What can hang from each mark
T: K
L: M Z
M: C J K T
C: M
Z: L M
J: M
K: M T

Each row was made from one small tree. The marks that hang from a mark follow it in brackets, in alphabetical order. Every link used is in the known rows. Write each row's tree.
Known rows
Z(M): [-0.17 -3.71  1.01 -1.03 -0.45  0.00  1.06  1.27 -1.54  2.49  0.42 -2.43
 -1.34  2.11  1.98  0.10 -0.97 -0.25 -1.54  0.00 -0.48  0.67  0.37]
M(J K T): [-0.43  1.82  0.85  2.95  0.92 -0.04 -0.91 -0.18  0.38 -1.72  0.00  3.08
  2.82  0.02 -2.22 -0.54 -0.68  0.15  3.13 -2.26 -0.35  0.95  0.71]
C(M(T(K))): [ 1.92  1.98  2.07 -3.23  1.44 -0.37  1.35  1.01 -1.55  1.35  1.47 -2.85
 -1.41  0.02  3.04 -1.41  0.81 -0.24  3.47 -1.12 -0.78 -0.06  0.69]
J(M(K)): [-0.32 -1.92  0.93  1.20 -0.15  0.87  1.14  1.44  0.54  0.44  0.99 -1.37
 -0.87  1.20  0.56  0.29 -1.88  0.02 -2.76 -2.97 -1.75  1.12  1.11]
C(M): [ 1.38 -4.92  1.75 -0.86  0.09 -0.54  1.90  1.05 -1.59  0.87  1.92 -2.50
 -2.30  1.15  3.09  0.33 -1.13 -0.78  0.48  0.25  0.74  1.31  0.51]
Z(L): [-1.13 -7.89 -0.31 -1.08 -0.69 -0.33  2.17  0.06 -0.24  3.90  2.80 -0.80
 -2.18  1.61  0.80  0.88 -1.38  1.06 -0.98  0.11  0.11  0.08 -1.03]
K(M T): [ 1.30 -4.41 -0.81 -2.00 -0.97 -1.62  1.07  0.63  0.11  1.35  0.75 -0.73
 -2.51  1.05  1.84 -1.41 -0.83 -1.13  1.43  1.30 -1.68  0.39  1.14]
M(T): [-0.34 -2.46 -0.30 -1.19  0.94 -0.25  0.91 -0.37 -0.89  0.50  0.26 -1.12
 -0.71  1.40  1.90 -0.16 -2.57 -0.08  2.12 -0.67  0.71  0.47 -0.21]
Z(M(C J K T)): [ 0.01  6.56  0.81  2.16  0.64  0.56 -1.65 -0.10  0.31 -1.91 -2.87  2.36
  3.18 -0.80 -2.25 -0.23  1.81  0.22  0.05 -0.17 -0.39  0.01  0.15]
T(K(M(C))): [ 0.87  0.52 -0.60 -1.53 -0.48  0.05  0.89  1.32 -0.49  0.79 -0.43 -2.27
 -2.82 -0.50  0.80 -0.66 -0.07  0.13  1.12 -0.67 -0.43  0.81  1.00]
J(M): [-0.41 -5.03 -0.49 -0.85 -0.15  0.60  1.91  0.98 -0.23  0.53  0.41 -3.18
 -2.51  1.59  2.24  0.14 -2.88 -0.56 -2.68 -0.87 -0.68  0.53  0.52]
L(M): [-1.05 -4.68 -1.20 -1.48 -0.83 -0.27  0.09 -0.12 -0.92 -0.47  1.51 -2.64
 -1.20  0.96  1.89  0.73 -2.19 -0.27 -1.55  0.38  1.50  0.01 -0.40]
M(C J T): [-0.54  1.29 -1.45  1.43  0.98  0.23 -0.75 -1.60 -0.03 -3.36 -2.89  1.49
  1.02 -0.71 -0.92  0.20 -1.44 -0.13  2.10  1.05  2.30  0.34 -0.76]
Z(L M(C J K)): [-0.78  1.79  0.75  2.26 -0.84  0.54 -0.39  0.21  1.02  1.44 -0.40  2.73
  1.79 -0.75 -3.19  0.84  3.14  1.25 -2.93  0.64 -1.02 -0.54 -0.63]
J(M(C T)): [-0.14  1.05 -1.63 -1.53  0.86  0.97  0.79 -0.56  0.41 -1.70 -2.52 -2.04
 -0.71 -0.08  1.66  0.14 -1.79 -0.26 -1.85  0.38  0.37 -0.54 -0.44]
L(Z(M)): [-0.02 -4.49 -0.91 -1.59 -0.80 -0.32 -0.19  0.15 -0.50  3.57  1.08 -2.36
 -2.15  2.52  2.70  0.86 -1.62 -2.14 -1.19  0.71  0.32 -0.75  1.05]
Z(M(C J K)): [-0.27  3.15  1.24  3.49 -0.33  0.76 -1.07  0.72  0.01 -1.13 -1.83  1.65
  1.28 -0.35 -2.20  0.56  1.00  0.20 -1.76 -0.42 -0.14  1.17  0.49]
Z(L(M(C J))): [-1.67 -3.20 -2.59 -0.39 -1.17 -0.02 -0.38 -1.58  0.77 -0.84  0.39  0.67
  0.44 -0.99 -1.34  1.17  0.71  0.64 -2.75  2.74  1.85 -1.62 -1.87]
M(C): [-0.64 -4.07 -0.67  1.05 -0.04  0.60  0.88 -0.15 -0.74 -0.52 -0.96 -1.56
 -2.72  0.62  1.04  1.56 -3.24  0.41 -0.66  0.02  2.85  1.89 -0.79]
M(C K T): [-0.16  3.72  0.39  1.78  1.07  0.78 -0.51 -0.43  0.38 -1.25 -1.45  1.23
  1.03 -0.40 -0.71  0.91 -1.24  1.06  1.02 -1.90  1.09  1.30 -0.41]
Z(L(M)): [-1.49 -6.16 -1.58 -2.58 -1.22 -0.48  0.93 -0.59  0.06  2.35  2.89 -1.33
 -0.91  0.73  0.86  0.85 -0.23  0.76 -2.71  1.36  0.48 -1.53 -1.48]
J(M(C K T)): [-0.01  4.06 -0.29  0.44  0.90  1.32  0.02 -0.02  1.18 -1.77 -2.01 -0.38
  0.74 -0.54  0.02  0.29 -0.84  0.36 -2.04 -1.78 -0.58  0.19  0.15]

Write each row's tree
[ 1.29 -0.79  2.88  2.95  0.09 -0.31  0.20  1.20 -0.50 -1.18  1.69  1.25
  0.93 -0.11 -0.47 -0.01  0.63 -0.62  1.39 -1.14 -0.28  1.64  1.27]
C(M(J K))
[ 0.38  0.91  2.20  2.07 -0.37 -0.34 -0.77  1.14  0.17  0.75  0.23  1.72
  0.82  0.52 -1.42 -1.28  1.16 -0.31  0.25 -0.73 -2.45  0.76  1.05]
Z(M(J K(T)))
[-0.90 -1.20 -0.67  0.10 -0.89  0.20  0.34 -0.43  0.12  1.46 -0.96  0.92
  0.30 -0.18 -1.53  0.59  2.18  0.67 -2.99  2.77 -0.13 -1.18 -1.24]
Z(L M(C J))
[-1.35 -1.86 -2.30 -2.32 -0.43 -0.75 -0.38 -1.78  0.58 -0.10  1.32  1.05
  2.16 -0.38 -0.79 -0.22  1.20  0.38 -0.41  2.11  0.10 -2.79 -1.42]
Z(L(M(J T)))
[-0.13  3.51 -3.32 -3.87  0.25  0.14 -2.36 -1.73  0.45 -0.30 -0.45 -2.44
 -0.88 -1.00  1.98  0.35 -0.47 -1.38  0.57  0.61  2.26 -2.74 -0.16]
L(M(C T(K)) Z)
[ 1.70  2.03  2.74 -0.20  1.07 -0.40  0.57  0.77 -0.58  0.15  1.48 -0.01
  1.23  0.12  1.46 -0.26  0.67 -0.19  2.17 -1.62 -0.62  0.81  0.78]
C(M(K T))
[ 0.51  2.19 -2.60 -0.07 -0.05 -0.78 -0.67 -0.98  0.54 -3.43 -3.11  1.77
  1.82 -0.97 -0.94 -0.59  0.44 -1.04  2.02  2.50  0.47 -0.60  0.60]
K(M(C J T))
[-0.19  4.35 -0.59  0.31  1.36  0.60 -0.71 -0.70 -0.31 -2.19 -2.29  0.29
 -0.08 -1.48 -1.17 -0.96 -0.30  0.43  3.53 -0.85  1.12  0.15 -0.21]
M(C J T(K))
[ 1.50  3.00  2.40  1.62  1.05 -0.50 -0.33  0.30 -0.21 -1.84  0.77  1.99
  2.76 -0.65 -0.41 -0.73  1.38 -0.60  3.00 -0.89 -0.65  0.51  1.07]
C(M(J K T))
[ 0.40 -0.22 -1.92 -0.66 -0.15 -1.31 -0.07 -0.25  0.17 -1.85 -1.11  1.40
  1.83  0.18 -0.37 -1.33  0.23 -1.38  2.86  1.58 -1.03 -0.60  1.29]
K(M(J T))
[ 2.30 -1.28  3.42  0.42  0.19 -0.60  0.93  1.33 -0.39  1.32  2.54 -0.34
 -1.56  0.23  1.57 -0.56  0.31 -0.40  1.50 -1.26 -1.27  1.66  0.85]
C(M(K(T)))
[ 1.75  2.90  1.78 -1.54  1.39 -0.54  0.38  0.57 -1.22 -0.70  0.76 -0.81
  0.21 -0.81  1.13 -1.93  1.58 -0.78  4.38 -0.50 -0.83 -0.25  0.91]
C(M(J T(K)))
[-0.50  0.73  1.03  0.53 -0.82  0.62  0.41  0.69  0.66  3.43  0.32  0.75
  0.27  0.09 -1.42  1.24  2.37  1.75 -3.84 -0.01 -1.07 -0.24 -0.86]
Z(L M(C K))
[-0.24  3.09  0.46 -2.89  0.33 -0.30  0.36  0.26 -0.04  3.48  0.70  0.45
  1.23 -0.15 -0.99 -1.91  3.84  0.93  0.91  0.34 -2.93 -2.55 -0.15]
Z(L M(J T(K)))
[-1.20 -2.81 -1.97 -3.87 -0.41 -0.62  0.45 -1.29  0.27  1.67  2.06 -0.75
  0.60  0.33  0.92  0.22  0.56  0.84 -1.22  1.54  0.14 -2.58 -1.68]
Z(L(M(T)))
[ 0.01 -1.58  1.61  3.62 -0.09 -0.43 -0.41  0.50  0.56 -0.44  1.19  2.79
 -0.12  0.27 -1.96 -0.92 -1.19 -0.04  2.25 -1.94 -0.98  1.93  0.85]
M(J K(T))
[ 0.27 -0.10  1.16  2.40  0.07  0.44 -0.16  0.17  0.58 -0.09 -0.20  0.81
 -2.06 -0.34 -0.65  0.50 -1.65  0.81  0.27 -1.67  0.63  2.33 -0.25]
M(C K(T))
[-0.70  0.22 -2.32  0.69 -1.01  0.35 -2.50 -1.15  1.21 -0.71  0.64 -0.41
 -0.14 -0.32  0.38  2.27 -1.37 -1.28 -2.35 -0.06  2.63 -0.77  0.14]
L(M(C K) Z)
[ 0.49 -1.48  1.16  0.42 -0.05  0.39  1.00  1.23  1.00  0.94  1.10 -0.97
 -1.69  0.79  0.89 -0.74 -1.52 -0.22 -1.80 -2.39 -2.54  0.90  0.99]
J(M(K(T)))
[ 0.47  1.47 -0.92  0.12 -0.52 -0.15  0.16  0.96 -0.14 -1.06 -1.16 -0.49
 -1.61 -1.26 -0.88 -1.12  0.69 -0.23  1.74 -0.08 -0.51  0.64  1.25]
T(K(M(C J)))
[-0.66 -2.24 -0.30 -1.57 -0.89  0.32  1.16  0.04 -0.14  3.54 -0.15 -1.05
 -1.31  0.55  0.36  1.15  1.43  1.16 -3.79  1.97 -0.09 -0.89 -1.50]
Z(L M(C))
[ 1.39 -0.12  0.92 -0.57  1.01 -0.86  0.44 -0.22 -0.98 -1.77  0.16  0.15
  1.19 -0.10  1.31 -0.91  0.46 -1.24  3.13  1.14  0.34 -0.04  0.48]
C(M(J T))
[-0.21  4.38  0.58 -0.89  0.12  0.48 -0.06 -0.10  0.82  2.74 -0.62  1.51
  1.96 -0.46 -1.24  0.47  3.17  1.78 -2.24  0.20 -1.50 -1.49 -1.12]
Z(L M(C K T))
[ 0.07  0.95  0.82  4.40  0.04  0.27 -1.07 -0.32  1.06 -2.25 -1.00  3.01
 -0.28 -1.16 -2.72 -0.09 -0.88  0.30  1.33 -0.90  0.62  2.08  0.04]
M(C J K(T))
[-0.94  0.13 -1.96 -1.13  0.12 -0.62 -1.38 -1.37 -0.21 -3.07 -0.27  0.13
  2.05 -0.26  0.07 -0.50 -0.68 -0.84  0.95  1.35  1.05 -1.44 -0.40]
L(M(J T))
[ 2.06 -0.20  3.06  2.17  0.21 -0.81  0.11  0.89  0.02 -0.69  1.79  1.66
  0.11 -0.42 -0.34 -1.01  1.06 -0.82  2.33 -0.57 -1.21  1.43  1.14]
C(M(J K(T)))
[-1.67 -5.11 -1.88 -0.95 -1.29 -0.63  0.08 -0.97  0.41  0.56  2.28  0.47
  0.48  0.14 -0.90  0.50  0.46  0.43 -1.96  1.86  0.41 -1.71 -1.17]
Z(L(M(J)))
[-0.13  3.68 -0.66  0.06  0.58  0.28 -0.89 -0.71 -0.50 -1.89 -3.42  0.62
  1.63 -0.28 -0.40 -0.39  0.87 -0.37 -0.08  1.93  0.58 -0.69 -0.35]
Z(M(C J T))
[-0.02  2.02  1.59  1.79 -0.33  0.92 -0.20  1.11 -0.36  0.92 -1.05 -0.39
 -0.16  0.34 -0.37  1.07  0.27  0.68 -2.65 -1.03 -0.12  1.44  0.10]
Z(M(C K))
[-1.57 -0.28 -1.26  1.46 -1.12  0.24 -1.04 -1.16  1.37 -0.94  0.96  2.29
  1.65 -1.50 -2.90  1.28  1.60  1.27 -2.85  0.92  0.92 -1.01 -1.39]
Z(L(M(C J K)))
[-0.91  0.81 -2.67  2.30 -1.07  0.22 -3.38 -1.70  1.64 -2.62 -0.14  1.60
  1.36 -1.18 -1.57  1.75 -0.58 -1.72 -1.45  0.78  2.62 -1.00  0.42]
L(M(C J K) Z)
[ 0.07  3.45 -0.26 -1.71  1.41  0.79  0.33 -0.10 -0.79 -0.02 -1.38 -1.79
 -1.84 -0.63  0.97 -0.42 -1.15  0.94  2.65 -1.54  1.14  0.43 -0.52]
M(C T(K))
[ 0.45  5.65  0.59 -2.72  0.95  0.67  0.01  0.56 -1.15  1.30 -2.09 -2.42
 -0.88 -0.25  1.29 -0.87  1.12  0.59  0.30 -0.37 -0.59 -0.59 -0.17]
Z(M(C T(K)))
